Each row was made from one small tree. Brackets hold a mark, then the marks that hang from it, in the order of their numbers. Every link used is in the known rows. Write each row's tree.
In the rows, 128 means zero.
Known rows
[j787 j40]: [141 141 131 138 136 123  76 133 134 138 140 149 143 134 129 119 128 130
 134 134 105 132 133 130 115 114 111 123 148 131 129 131 123 109 124 168
 112]
[j787 [j40 [j220 j496] j762 j811]]: [128 133 150 127 142 137 129 139 142 149 128 161 112 157 118 132 117 131
 125 138 108 132 135 128 103 131 112 138 110 131 117 146 116 194 139 167
 141]
[j220 [j10 [j98 j624]] j40 j496]: [125  95 114 107 114 121 163 145 139 107 131  92 113  87 110 122 130 133
 135 115 149 130 147 139 134 123 172 136  94 125 125 150 139  62 135 155
 120]
[j811 [j40 [j220 j496]]]: [129 110 134 119 137 127 131 137 138 148 121 155 119 108 115 136 125 126
 123 128 109 126 100 128 124 129 118 133 113 130 123 144 122 184 124 163
 142]
[j787 [j40 [j220 j10] j762 j811]]: [127 151 147 128 126 129 117 128 141 144 131 157 108 154 123 126 112 131
 119 140 109 129 141 129  99 132 113 138 119 129 117 147 118 186 141 166
 160]
[j787 [j40 [j220 j10 j496]]]: [136 100 132 112 128 121 131 145 137 122 130 116 110 104 117 119 119 131
 136 126 103 127 139 130 121 120 121 139 129 134 121 149 126 143 135 182
 149]
[j10 j98 j762]: [128 133 109 132 117 111 115 138 116 113 135 155 117 108 126 137 133 126
 144 128 135 115 124 124 148 113 115 135 124 131 137 134 137  64 124 112
 136]
[j787 [j40 j220 j762 j811]]: [129 171 153 138 137 137 112 128 139 157 133 190 122 180 125 130 116 130
 117 144 104 134 135 128  97 132 100 134 122 131 120 137 116 188 132 155
 135]
[j10 [j98 j33 j92] j762]: [114 152 111 131 129 111 176 133 121 110 135  96 135 126 146 142 135 123
 158 127 148 122 116 132 156 125 150 135 129 123 132 107 146  55 119  96
  92]
[j10 [j98 [j33 j756]] j762]: [115 158 108 132 119 114 123 138 104 107 137 138 114 110 139 144 125 124
 149 125 141 118 113 126 147 126 110 124 150 121 138 122 140  56 130 116
 110]
[j496 [j98 j10 [j33 j756]] j220]: [117 152 107 124  98 118 174 120 128 100 126  76 155  86 137 143 140 129
 144 113 164 108 126 125 142 135 134 119 155 126 134 106 109  84 129  86
 121]
[j756 j40]: [133 134 131 136 149 129  86 112 126 145 129 134 136 133 131 128 130 131
 128 131 104 119  99 123 122 123 116 122 130 129 132 139 120 133 120 144
 121]
[j40 j220 j762 j787 j811]: [131 161 147 142 133 153 117 119 128 162 120 180 100 186 130 127 118 128
 108 143  97 131 130 125 106 132  89 130 111 132 120 131 118 224 134 132
 188]
[j496 [j220 [j10 [j98 [j33 j756]]]]]: [116 135 102 113 102 117 157 118 124 101 132  62 119  82 139 141 120 127
 150 115 155 100 145 130 140 129 134 127 130 120 133 128 126  80 139 124
 142]
[j811 [j40 [j220 j10] j762 j787]]: [127 144 136 124 116 143 111 128 135 154 122 168  99 131 119 130 112 128
 108 136  93 114 119 128 116 138 108 137 122 127 119 143 124 230 138 166
 217]
[j787 [j40 [j220 [j496 j98]] j811]]: [126 160 138 125 129 127 145 131 143 146 123 128 122 145 111 121 124 134
 133 135 116 133 137 128 108 122 127 130 115 132 121 137 105 151 131 142
 142]
[j33 [j98 j10]]: [141  90 136 126 116 118 104 130 117 107 124 102 156 103 119 115 141 130
 116 130 154 135 143 119 135 121 135 124 143 140 135 115 123 101 124  99
  87]
[j220 j10 [j40 j811]]: [136 127 126 138 135 112  87 117 138 129 135 149 112 122 125 119 130 129
 119 122 135 132 140 133 109 123 117 119 119 131 121 158 122 114 135 161
 140]
[j40 j220 j762 j811]: [128 144 145 136 145 140 131 120 133 153 119 178 117 180 127 136 121 127
 107 139 115 139 112 124 112 135  99 131 103 131 122 139 121 200 129 127
 135]
[j98 [j33 [j756 j40]] j92 j624]: [110 145 134 127 144 143 166 116 125 133 130  73 157 156 154 134 124 127
 134 125 133 146 105 136 129 147 179 113 141 105 134  92 140 110 117 119
  45]
[j10 j98]: [130 150 121 131 121 125 119 127 124 130 130 119 130 129 127 129 131 131
 131 135 127 128 120 128 135 114 132 125 114 128 137 125 129  83 120 131
 114]
[j811 j40]: [134 136 128 135 137 122  82 125 139 148 128 155 135 116 125 131 130 127
 121 131 114 126  99 128 121 124 122 121 131 126 129 135 121 149 121 158
 129]
[j811 [j40 j762]]: [130 136 131 135 139 134  87 127 140 152 126 165 135 131 122 141 124 128
 112 135 114 124  94 128 123 135 118 127 121 125 126 141 124 179 129 161
 138]
[j98 j10 [j33 [j756 [j40 j220]]]]: [118 151 144 130 124 128 136 127 111 119 131 139 131 117 147 140 130 129
 129 126 116 122  89 122 119 142 111 121 164 125 130 112 119 139 125 141
  97]
[j756 [j40 [j220 j496] j762 j811]]: [120 127 149 124 155 144 138 118 134 155 117 146 104 154 119 142 120 133
 120 134 106 120 103 121 109 139 116 139  92 129 119 156 113 218 135 143
 147]
[j33 [j98 j92]]: [136 105 132 126 142 131 125 114 121 128 123  72 167 145 122 116 131 128
 118 131 154 147 151 127 144 124 150 118 124 131 135 112 135 112 118  89
  72]
[j787 [j40 j762 j811]]: [132 156 144 143 138 132  78 126 144 149 135 161 128 161 129 127 122 132
 123 142 113 133 135 129 100 126 115 127 130 128 123 138 116 158 136 165
 126]
[j10 [j98 j33 j92 j624] j762]: [110 139 114 124 121 115 206 138 128 109 132  86 146 131 146 137 136 122
 156 126 158 133 124 136 155 129 185 139 122 117 133  92 153  43 114  79
  69]
[j220 [j40 j762 j787]]: [143 153 129 150 140 147  77 126 125 150 139 196 126 161 123 124 126 129
 111 131 109 128 136 131 116 129  80 120 127 135 124 144 133 149 132 156
 162]
[j33 j98]: [140 106 128 127 137 125  92 120 116 129 123  98 154 130 115 112 131 129
 116 132 146 139 142 122 137 120 122 119 131 136 136 126 127 107 122  98
  86]
[j811 [j40 j220 j762]]: [127 148 141 130 137 139 119 128 136 160 123 194 129 148 117 143 118 126
 107 137 106 125  97 127 119 140 103 133 114 127 123 141 125 210 125 151
 145]
[j756 [j40 j762]]: [129 137 134 137 152 141  91 115 128 149 128 141 134 149 126 137 124 133
 119 135 104 119  97 123 122 133 113 129 120 128 129 147 123 164 128 145
 130]

Which tree is each row?
[135  70 115 112 121 124 136 146 120 109 120 128  75  83 120 120 122 125
 139 118 104 112 138 124 142 119 101 144 129 138 121 152 136 155 142 144
 222] | [j40 [j220 [j10 j762] j496] j787]
[125 148 140 130 131 156  85  99  98 141 128  93 140 157 126 120 114 133
 113 133 128 129 159 124 126 134 130 110 145 120 140 114 126 152 132 106
 127] | [j33 [j98 j92] [j756 [j40 j787]]]
[131 105 130 119 121 140  96 123 109 122 125 103 154 134 116 116 121 128
 108 128 157 153 153 125 133 131 140 110 142 121 144 112 136  97 127  91
  65] | [j33 [j98 j624] j756]
[120 108 123 134 122 113 147 140 114  85 136 116 141  99 160 145 140 122
 144 116 148 129 109 127 149 137 137 120 174 123 132 100 142  84 126 118
  86] | [j98 [j10 j762] [j33 j756] j92]
[137 145 137 136 133 157 122 129 120 154 123 178 115 172 125 127 117 127
 109 139  91 128 123 125 124 131  81 131 122 135 124 130 130 204 129 135
 183] | [j40 j220 j762 j787]
[139 122 128 124 118 136 118 127 121 133 122 131 100 128 127 112 120 128
 120 129  94 126 136 128 125 121 100 130 132 134 124 134 128 165 131 146
 200] | [j40 [j220 j10] j787]
[130 101 119 136 125  98 133 148 124  91 133 131 133  80 148 133 150 121
 149 119 139 120  98 123 144 126 120 134 168 136 127 113 133  77 123 117
  98] | [j98 [j10 j762] j33]
[120  98 122 127 109 111 142 152 119  85 134 131 137  84 151 135 141 121
 141 116 151 134 107 127 141 137 145 126 179 121 134  98 141  65 125 108
  74] | [j98 [j10 j762] [j33 j756] j624]
[130 127 124 114 119 149 181 137 132 139 111 103 120 134 110 114 127 131
 127 128 112 138 132 129 135 124 141 131 112 131 127 118 123 149 124 107
 169] | [j40 [j220 [j496 [j98 j624]]] j787]
[128 176 150 141 138 142 103 104 123 167 124 171 101 168 132 122 123 131
 121 140  87 118 123 122  97 126 100 127 121 130 124 132 107 203 126 132
 181] | [j756 [j40 j220 j787 j811]]
[134  76 130 125 118 111 134 131 114  92 128 102 158 102 126 124 145 126
 128 124 168 131 155 121 153 124 151 132 145 137 135 111 136  89 122  72
  92] | [j33 [j98 [j10 j762] j92]]
[125  84 106 105 127 123 174 129 144 105 111   4 128  89 115 122 130 136
 138 115 142 132 123 132 155 124 183 127 103 126 126 141 128 102 133 132
 147] | [j220 j10 [j496 [j98 j92]]]
[120  86 126 126 120 107 202 147 136  86 131  88 160 102 157 132 151 120
 150 118 158 140 114 133 151 135 189 137 155 123 127  82 147  65 113  86
  56] | [j98 [j10 j762] j33 j92 j624]
[129 127 139 123 132 151 125 137 136 158 118 168 102 132 113 136 117 128
 114 134  94 117 110 127 120 138 106 138 110 129 118 143 123 237 138 168
 199] | [j811 [j40 [j220 j496] j762 j787]]
[123 170 129 140 141 142  87 114 110 143 133 116 121 138 146 128 120 129
 132 129 101 122 100 126 118 134 102 110 164 119 132 117 124 139 132 152
 126] | [j98 [j33 [j756 [j40 j787]]]]
[127 140 146 129 142 144 123 115 128 158 119 139  90 145 126 123 123 132
 128 134  89 116 122 123 103 126 111 133 109 131 121 141 107 207 134 146
 186] | [j756 [j40 [j220 j496] j787 j811]]
[134 155 137 151 151 134  85 118 137 149 135 199 130 169 124 133 130 128
 109 131 131 136 128 131 107 133  96 119 110 132 122 152 124 148 132 149
 119] | [j220 [j40 j762 j811]]
[113 156 125 123 124 130 209 128 136 125 128  52 158 150 145 129 133 128
 144 132 151 147 120 141 142 132 199 128 112 114 133  82 145  63 109 101
  45] | [j10 [j98 j33 j92 j624]]
[133 116 114 130 123 108 122 109 145 121 137 136 122 102 129 128 132 125
 134 113 154 106 167 132 114 124 114 127 113 133 121 157 116 114 137 133
 163] | [j496 [j220 j10 [j40 j811]]]
[129  75 128 118  98 121 105 142 104  88 129 133 143  90 120 124 135 125
 118 121 170 138 155 119 142 130 140 123 164 128 144 110 136  74 132  75
  85] | [j33 [j98 [j10 j762] j624] j756]
[137 129 117 143 122 111  70 126 127 121 139 185  85 111 128 115 130 125
 131 119 125 115 159 129 115 119  94 128 140 134 120 160 128 116 144 145
 207] | [j220 [j10 j762] [j40 j787 j811]]
[126  73 103  99 117 123 170 138 148 105 110  20 125  79 109 114 131 135
 135 114 143 137 121 131 148 124 190 130 108 124 128 140 128  88 133 123
 137] | [j220 j10 [j496 [j98 j624]]]
[136 107 129 137 153 121 104 129 141 135 131 153 118 124 121 125 136 129
 126 121 134 135 130 132 113 121 114 120 105 135 121 157 121 123 133 164
 115] | [j220 [j40 j811] j496]
[116 168 123 130 133 126 182 123 128 127 130  62 149 149 147 134 132 128
 143 133 141 136 113 136 143 126 166 125 116 121 131  98 137  78 114 117
  70] | [j10 [j98 j33 j92]]
[137 169 137 155 141 144  75 117 133 157 136 201 115 174 127 123 127 130
 109 135 116 131 142 131 101 130  87 119 118 133 120 146 121 169 137 153
 164] | [j220 [j40 j762 j787 j811]]
[135 124 132 124 121 149 125 129 124 138 121 141  98 146 124 122 112 129
 110 133  94 123 131 127 126 132  97 135 122 133 120 142 132 200 139 148
 210] | [j40 [j220 j10] j762 j787]
[135 122 128 124 121 110 110 143 127 119 138 173 113 112 122 123 120 125
 138 127 106 119 143 128 124 119  98 141 150 134 124 146 131 123 131 154
 163] | [j787 [j40 [j220 [j10 j762]]]]
[137 102 106 126 126 111 124 117 139 114 139 135 134  89 127 129 132 124
 135 110 148 104 162 133 130 123 107 128 123 135 124 156 126  98 132 135
 159] | [j496 [j220 j10 j40]]
[126 130 102 118 110 125 184 115 147 125 120  85 165 114 118 127 138 128
 140 119 159 120 144 130 143 125 161 126 114 127 135 114 118  83 117  63
 124] | [j496 [j98 j624] j220]
[119 121 114 123 114 120 179 136 127 109 132 115 139 129 134 135 135 125
 145 127 152 132 139 133 153 122 177 138 112 120 137 107 151  52 114  84
  98] | [j10 [j98 j92 j624] j762]
[130  66 132 117 108 115 165 137 123  91 126  93 167 105 127 119 147 125
 128 123 177 142 162 125 151 128 185 136 141 131 136  95 143  76 117  53
  65] | [j33 [j98 [j10 j762] j92 j624]]
[116 139 110 125 117 110 174 146 125 110 133 113 132 113 138 133 136 122
 155 126 152 127 116 131 149 124 158 138 133 122 134 105 146  39 119  87
  83] | [j10 [j98 j33 j624] j762]
[125 104 133 118 127 145 130 117 112 120 125  79 167 150 124 120 121 128
 110 127 163 159 161 130 140 136 169 109 135 116 143  99 141 100 122  83
  49] | [j33 [j98 j92 j624] j756]
